What can hang from each mark
Y: B D
J: B M P
D: Y
M: C J
F: B
B: F J Y

Each row was made from one small tree. Brackets hold a mark, then the marks that hang from it, in alphabetical order. Every link used is in the known rows. Write each row's tree.
Known rows
[J [B F [Y D]] P]: [ 2.55  0.61 -0.30 -2.85  0.26 -0.89 -0.06 -1.15 -4.83  2.19  2.23 -1.20
  2.27  2.08  0.99 -0.29 -2.51 -1.31  0.81  6.49  2.24  0.12  1.51  0.91
 -0.65 -6.53 -2.74 -4.23  3.02 -0.21]
[D [Y [B [J P]]]]: [ 2.32 -2.35 -0.48 -0.28  0.50  0.34  1.17 -0.59 -3.39 -0.44  1.71  1.01
 -1.30 -0.85 -2.58 -2.24 -1.06 -0.57  2.51  3.72  0.92 -0.28  0.50 -1.89
  1.94 -3.21  1.98 -4.11  0.61 -2.53]
[D [Y [B F]]]: [ 2.15 -1.90 -0.22 -2.72 -1.26 -1.55  2.60  1.30 -3.08  0.77 -1.37  2.32
 -2.89 -1.24 -0.54 -2.42 -1.24 -0.31  2.18  4.22 -0.68 -1.28 -0.48 -2.11
  0.91 -2.01  0.71 -4.41  0.57  1.09]
[M J]: [ 0.66 -2.75  0.22  0.50  1.13 -0.24  0.31 -0.03 -0.22 -0.94  0.83 -2.40
 -1.59  2.68  0.64  0.81 -0.22 -1.37 -0.60  1.89  1.98 -1.07  0.16  3.05
  2.71 -1.55  0.80 -0.99  1.12  0.42]
[Y [B F [J M P]] D]: [ 1.05  3.26  1.72 -1.09  1.93 -0.30 -0.05 -2.31 -7.92  3.25 -0.77  2.08
  2.52  1.04  1.78  0.69 -2.65  2.31  2.54  5.56 -1.72  1.36 -1.23  2.70
  0.07 -6.71 -4.67 -2.82  3.61 -2.83]
[J [B F] M P]: [ 2.29  6.52  0.06  2.95 -0.16 -1.43 -1.04 -4.16 -3.65 -0.09  1.54 -1.35
  2.42  4.70  0.53  0.06 -1.54 -0.04 -0.99  5.01  0.72  1.78  0.94  2.39
 -1.31 -7.01 -6.70 -3.53  2.68  0.15]
[D [Y [B [J M]]]]: [ 2.38 -0.56 -0.19 -0.30 -0.52  0.26  1.88 -0.66 -3.79 -0.94  0.75  0.79
 -0.52  0.18 -0.97 -0.85 -0.67  0.67  2.99 -0.38  1.18 -0.98 -0.13 -1.79
  1.54 -2.80  1.12 -4.03  0.80 -2.41]
[F [B Y]]: [ 0.69 -3.24 -0.61 -2.46 -3.26  2.51  0.27 -0.73 -2.66 -1.36  3.79 -0.61
 -0.21  0.86 -0.19  0.38  0.47 -0.13  2.16 -4.61 -0.23 -0.37  2.54 -1.33
 -0.02 -2.06  1.26 -3.40 -0.39  0.90]
[B F [J M P]]: [-0.31  1.38 -0.71 -0.28 -4.02 -3.26  0.34 -3.40 -5.72 -0.43  1.19  1.83
  3.08  6.27  1.41  1.90 -2.01  2.35  0.90  6.19  1.43  0.06  1.28  4.95
  1.20 -3.58 -5.51 -0.28  4.06  0.04]
[J B M P]: [ 2.75  6.95  0.25  5.29  2.46  0.74 -2.23 -4.76 -1.65 -1.05  3.13 -3.28
  2.77  3.18 -0.80 -0.30 -1.47 -0.58 -0.90  1.43  1.49  2.57  0.52  1.02
 -1.36 -6.79 -4.77 -2.82  1.53 -2.22]
[J [B [Y D]] [M C] P]: [ 4.31  2.49  0.27  1.87  2.96 -0.74 -1.64 -3.96 -2.63 -3.00  3.61 -4.40
  5.06  3.38  0.99  1.34 -3.04 -0.06 -0.88  0.50  2.93  0.49 -0.26  3.08
 -1.93 -6.34 -5.41 -4.00  2.75 -3.52]
[D [Y [B [J [M C]]]]]: [ 2.54 -2.38 -0.12  0.11 -0.48 -0.79  1.53 -0.90 -3.22 -2.86  0.47  0.47
 -0.33  0.77 -1.02 -0.27 -0.82  0.42  1.64 -0.44  0.85 -1.95 -0.18 -0.39
  1.23 -1.86  0.19 -4.18  0.17 -2.39]
[Y [B F [J M P]]]: [ 0.56  2.26  0.97  0.24 -1.27 -1.99  0.39 -3.25 -5.96  0.83 -0.28  2.20
  1.44  3.46  0.09  0.99 -0.57  1.90  2.20  4.84 -2.45  0.75  0.57  2.39
  1.02 -4.86 -5.13 -2.37  1.92 -0.63]
[B F [J M P] [Y D]]: [ 0.67 -0.66 -0.83 -4.59 -4.17 -3.10  1.44 -2.27 -7.72  0.66  2.09  0.71
  5.67  5.67  3.56  2.88 -3.65  2.95  3.55  5.15  4.26 -0.88  0.47  4.45
  0.69 -4.90 -5.09 -1.51  6.93 -1.66]
[M C [J B]]: [ 2.25 -4.74  0.53  1.60  2.37 -0.98 -0.55 -1.12 -0.56 -4.24  0.99 -4.21
 -1.76  4.90  0.14  2.19  0.67 -3.02 -4.08  0.59  1.52 -3.12  1.32  4.93
  2.10 -2.47 -0.48 -3.08 -1.76  0.07]
[D Y]: [ 1.74 -2.34 -1.27 -1.25 -0.64 -0.23  1.48  1.37 -0.53 -1.12  0.64  0.28
 -1.97 -1.33 -0.74 -2.09 -1.67 -0.93  0.86  1.44  2.92 -0.97 -0.28 -2.10
  0.81 -0.25  2.91 -2.69  0.76 -0.37]
[D [Y B]]: [ 2.51 -1.39 -0.10 -0.90  1.02  0.35  1.70  1.13 -1.62  0.04 -0.21  0.73
 -2.58 -2.65 -1.69 -2.66 -1.06 -0.82  2.13  1.34 -0.21 -0.68 -0.69 -3.23
  0.62 -1.81  2.24 -4.54 -0.17 -0.92]
[M C [J [B F Y] P]]: [ 3.17 -6.21 -0.33 -0.75  0.34 -3.84 -0.09 -1.85 -2.03 -4.13  1.94 -4.19
 -0.61  6.93  0.48  2.02 -1.18 -2.58 -2.79  6.67  2.26 -2.92  1.78  6.30
  2.33 -3.99 -3.23 -4.11  1.48  1.19]

Which tree is each row?
[-0.17 -0.88  0.80 -2.50 -2.22 -1.35  1.32 -0.74 -5.98  2.05 -1.52  3.35
 -0.50  2.11  0.29  1.41  0.74  0.88  2.18  2.73 -3.17 -1.59  1.31  1.05
  1.61 -2.75 -2.05 -2.22 -0.23  0.47]
[Y [B F J]]
[ 0.47 -2.72 -0.30 -7.07 -3.25 -2.69  2.19  1.90 -4.54  2.38 -0.75  1.24
  2.16  1.17  3.96  1.32 -2.58  1.26  2.53  3.55  1.78 -1.81 -0.30  1.33
 -0.11 -1.65 -1.94 -1.81  4.06  1.61]
[B F [Y D]]
[ 0.17  0.67 -0.54  2.21 -1.82  3.02 -1.16 -4.49 -5.12 -2.00  4.76 -0.11
  1.21  3.70 -1.22  0.59 -0.43  1.00  0.71 -1.59  0.00  1.76  2.77  1.87
  0.67 -4.82 -1.14 -2.77  0.65 -1.63]
[F [B [J M P]]]
[ 3.01  4.35 -0.43  0.25 -2.20 -2.27 -0.10 -3.80 -3.92 -0.83  2.83 -2.28
  3.63  5.64  1.31  0.94 -1.92  0.27  1.20  3.60  2.44  0.70  1.40  1.45
 -1.04 -6.93 -6.55 -3.92  3.83  0.30]
[J [B F Y] M P]
[ 2.06 -2.70 -0.29 -1.34 -0.36  0.62  1.91  0.41 -3.59 -0.32  0.50  1.28
 -1.52 -0.98 -1.58 -1.30 -0.18 -0.54  2.82  0.67  0.78 -1.51  0.68 -2.49
  2.05 -2.04  2.79 -3.90 -0.31 -1.92]
[D [Y [B J]]]
[ 3.07  1.15  0.02 -0.36  2.95  1.51 -1.21 -1.67 -2.72  1.25  3.63 -3.28
  2.76  0.45 -0.27 -0.73 -1.67 -1.70  1.02  2.99  2.92  0.92  1.05 -0.28
 -0.78 -6.34 -0.77 -3.75  1.79 -2.74]
[J [B [Y D]] P]
[ 0.79  0.57  0.90  0.35 -1.11 -2.99  0.23 -3.64 -5.57 -1.07 -0.46  1.72
  1.41  4.27 -0.06  1.53 -0.38  1.83  0.96  4.67 -2.90 -0.37  0.23  3.97
  0.79 -3.92 -6.03 -2.49  1.21 -0.78]
[Y [B F [J [M C] P]]]
[ 2.07  2.97  0.31  1.12 -1.55 -2.77 -0.03 -2.99 -3.28 -2.76 -0.77 -0.93
  1.52  5.78  2.16  2.70 -0.57  0.19 -2.73 -0.08 -0.10 -1.94  0.72  3.69
 -1.56 -3.67 -6.19 -3.36  0.16  1.31]
[J [B F] [M C]]
[ 2.74 -2.48  0.40 -1.30  2.09  1.56  0.54 -0.09 -2.55 -0.06  2.25 -4.28
  0.06  3.10  1.79  1.70 -0.65 -2.53  0.51  0.04  4.06 -1.97  0.98  1.60
  2.01 -5.12  1.31 -3.90  1.23 -0.72]
[M [J [B [Y D]]]]
[ 0.89 -2.64 -0.28 -3.19 -1.16  3.48  0.25 -0.07 -4.14  0.06  3.45 -0.63
  0.68 -0.59  0.78  0.27 -1.09  0.20  2.01 -4.12  0.16  0.45  1.33 -1.13
 -0.57 -3.01  1.62 -3.67  0.52 -0.40]
[F [B [Y D]]]
[ 0.29  1.95 -0.46  2.53 -1.00 -0.21 -0.85 -3.91 -3.20 -1.79  2.82 -0.64
  3.60  4.47 -0.21  1.53 -0.89  1.82  0.93  1.50  2.23  1.16  0.85  3.27
  1.11 -3.38 -3.06  0.23  2.67 -3.02]
[B [J M P]]
[ 2.19 -0.51 -0.44 -0.99 -1.81 -1.74  1.91 -1.27 -5.37 -0.46  0.45  1.90
 -0.43  1.54 -0.71 -1.40 -2.12  0.69  2.90  5.29  0.68 -0.50  0.25 -0.61
  1.50 -4.01 -1.56 -4.51  2.49 -0.96]
[D [Y [B F [J M P]]]]
[-0.25 -4.62 -0.94 -7.92 -5.35 -2.05  2.56  0.76 -7.68  1.88  0.50  2.09
  3.46  3.97  4.09  3.26 -1.49  1.87  3.66  2.56  3.22 -3.13  1.49  3.11
  1.55 -2.11 -1.03 -1.53  3.97  0.12]
[B F J [Y D]]
[ 0.72 -0.15 -0.44  2.78 -0.63 -1.62 -1.15 -4.36 -2.65 -4.08  2.55 -0.94
  3.53  5.40 -0.45  2.17 -1.10  1.75 -0.82  1.90  1.82 -0.01  0.69  5.25
  1.00 -2.01 -3.90  0.04  2.07 -3.27]
[B [J [M C] P]]
[ 0.23 -1.00 -0.75 -6.12 -5.47 -2.51  2.44 -0.78 -8.13  0.77  0.49  1.44
  5.14  5.52  5.03  4.16 -2.45  3.30  3.91  0.76  3.99 -2.55  0.69  3.61
  0.92 -3.32 -3.81 -1.63  5.60 -0.51]
[B F [J M] [Y D]]
[ 1.82 -0.04 -0.13 -4.62 -1.52 -0.38  1.38  0.56 -5.22  2.12  0.36 -0.43
  1.61  2.00  2.60  1.45 -0.96 -0.99  1.33  1.49  2.09 -2.24  1.61 -0.13
 -0.54 -4.76 -1.18 -4.11  1.34  0.99]
[J [B F [Y D]]]
[ 1.44 -0.03 -0.45 -1.73 -0.86 -0.06  0.05 -2.89 -5.38 -0.80  4.25 -1.49
  6.57  3.48  2.07  2.24 -2.84  2.47  3.65  0.51  5.17  0.20  0.17  2.77
  0.68 -4.54 -2.62 -1.11  5.52 -4.68]
[B [J M P] [Y D]]
[ 0.37 -3.97 -0.71 -5.10 -2.14  0.58  1.25  0.22 -5.18  0.51  2.54 -0.21
  3.85  2.03  2.47  2.91 -0.85  1.32  3.80 -1.65  4.39 -2.13  1.16  1.29
  1.51 -1.80  1.37 -0.87  2.71 -3.16]
[B J [Y D]]
[ 0.62  1.69  2.03 -3.18  2.47 -0.05  0.75  0.99 -5.56  4.69 -2.83  2.66
 -0.54 -2.50  1.92 -0.49 -1.79  0.97  1.66  4.10 -3.62  0.38 -1.86  0.19
 -0.88 -4.08 -2.16 -2.99  1.08 -0.37]
[Y [B F] D]
[ 0.50 -4.15 -1.14 -4.91 -7.83 -5.19  2.37 -1.90 -5.90 -3.53  0.72  1.13
  4.53  8.34  3.79  5.26 -0.77  2.85  2.04  0.03  2.82 -4.19  1.68  5.50
  1.47 -0.69 -4.96 -1.10  3.57  0.85]
[B F [J [M C]] Y]
[ 0.63 -1.48 -1.43 -3.60 -6.70 -4.17  1.62 -3.03 -5.90 -1.28  2.74  0.69
  4.98  7.44  2.38  3.12 -1.93  2.65  3.55  4.35  3.35 -1.38  1.98  4.15
  1.67 -3.41 -5.72 -1.32  5.71  0.08]
[B F [J M P] Y]
[ 0.40 -4.29 -1.27 -1.75 -3.60  2.70 -0.15 -2.56 -5.35 -1.96  5.92 -0.46
  1.18  3.37 -1.26  0.99  0.13  0.15  2.47 -2.04  1.07 -0.09  4.01  0.41
  1.31 -3.68  1.10 -3.23  0.73 -1.11]
[F [B [J P] Y]]
[ 1.58 -2.92 -0.60 -3.12 -2.40 -1.17  2.68  0.66 -5.34  0.49 -0.45  2.82
 -2.25  0.37 -0.73 -1.15 -0.86 -0.03  2.61  3.77  0.10 -2.23  0.77 -1.44
  2.07 -2.28  1.37 -4.48  0.70  0.09]
[D [Y [B F J]]]
[ 1.88 -0.63 -0.56 -3.77 -3.67 -1.55  1.42 -0.05 -3.88  0.60  0.62 -0.22
  0.88  3.46  1.64  1.76  0.33 -1.34  1.07  0.47  1.30 -2.46  2.69 -0.58
  0.06 -3.57 -1.74 -3.55  0.39  2.35]
[J [B F Y]]
[ 2.01 -0.86 -0.51 -1.90 -2.64 -1.42  2.64 -0.30 -5.46 -0.33 -0.48  2.26
 -0.91  1.37  0.08 -0.52 -1.37  0.97  3.04  2.56  0.54 -1.70  0.25 -0.85
  1.58 -3.14 -0.44 -4.54  1.64 -0.26]
[D [Y [B F [J M]]]]
[ 0.86 -3.96 -0.95 -1.59 -5.01  1.38  0.24 -2.96 -5.23 -4.38  4.57 -0.77
  2.32  5.17  0.77  3.31  0.64  1.37  1.67 -6.83  1.14 -1.78  3.18  2.39
  0.76 -2.45 -0.75 -3.06  0.18 -0.91]
[F [B [J [M C]] Y]]
[ 1.78  1.77  2.00  1.32  4.85  0.83 -1.32 -3.07 -5.59  0.48  0.60 -0.21
  3.00  0.16  0.20  0.70 -2.29  1.80  1.05  1.92 -1.36  1.24 -1.60  3.13
 -0.27 -5.57 -3.58 -2.29  1.79 -5.37]
[Y [B [J [M C] P]] D]
[ 0.03 -0.91 -0.40  0.96 -2.14 -1.38 -0.13 -3.03 -2.78 -3.94  0.86 -0.18
  3.12  5.30  0.96  3.59  0.12  1.83 -0.62 -2.56  1.66 -1.78  0.94  4.33
  0.97 -0.47 -2.64  0.35  0.73 -2.14]
[B [J [M C]]]
[ 1.14  3.14  1.94 -0.08  3.38  2.19 -0.24 -1.66 -6.27  2.40 -0.49  0.53
  2.64 -0.63  1.41  1.42 -1.04  2.14  2.82 -1.35 -1.05  0.76 -1.43  0.93
  0.02 -5.17 -1.60 -2.36  1.40 -4.44]
[Y [B [J M]] D]
[ 1.16 -3.37 -1.01 -0.25 -3.72  1.05 -0.56 -4.19 -4.86 -4.43  5.70 -1.38
  2.70  5.20 -0.38  2.10 -0.45  1.19  1.33 -3.38  1.26 -0.17  3.11  2.98
  0.71 -3.64 -1.80 -3.32  1.34 -1.69]
[F [B [J [M C] P] Y]]
[ 2.85 -1.88 -0.34  0.92  0.63 -1.13  0.82 -1.80 -3.27 -2.87  1.33 -0.02
 -0.15  0.80 -1.92 -0.96 -1.64  0.24  1.45  2.22  1.00 -0.75 -0.24 -0.01
  1.32 -2.95 -0.47 -4.32  0.93 -3.06]
[D [Y [B [J [M C] P]]]]
[ 0.53  0.65  1.34 -2.40  2.29 -0.06  0.04 -1.00 -7.81  4.31 -0.88  2.68
  1.08 -0.17  0.85 -0.02 -2.19  1.25  2.26  7.14 -2.28  0.77 -0.67  2.33
  0.64 -5.76 -2.39 -2.72  2.29 -2.26]
[Y [B F [J P]] D]
[ 1.90 -2.46 -0.66 -2.23 -1.50 -1.63  2.03  0.06 -4.99  0.36  0.47  2.35
 -1.76  0.42 -1.50 -1.93 -1.57 -0.21  2.48  6.40  0.45 -0.94  0.67 -0.67
  1.98 -3.33  0.28 -4.48  1.64 -0.57]
[D [Y [B F [J P]]]]
[ 0.66 -4.09 -1.40 -2.33 -3.16 -1.13  0.31 -1.95 -3.30 -1.49  4.17 -0.86
  3.65  3.97 -0.24  1.82 -0.29  0.61  3.19  1.83  3.86 -1.09  2.46  1.65
  2.07 -1.84 -0.53 -0.62  2.78 -2.41]
[B [J P] Y]
[ 0.01  0.12  1.51 -3.67  0.88  0.37  1.03  0.16 -8.24  4.18 -2.01  3.14
  0.68 -0.37  1.79  1.08 -1.04  1.30  2.58  3.75 -2.32 -0.82 -0.37  1.33
  0.75 -4.45 -1.46 -2.64  1.34 -1.56]
[Y [B F J] D]
[ 1.96 -5.00  0.25 -0.06  0.42 -2.83  0.33 -0.73 -2.04 -3.48 -0.39 -2.87
 -2.21  6.18  1.10  2.53  0.28 -2.69 -4.03  3.61  0.97 -3.67  1.41  5.89
  2.22 -2.61 -1.84 -3.50 -0.84  1.96]
[M C [J [B F]]]
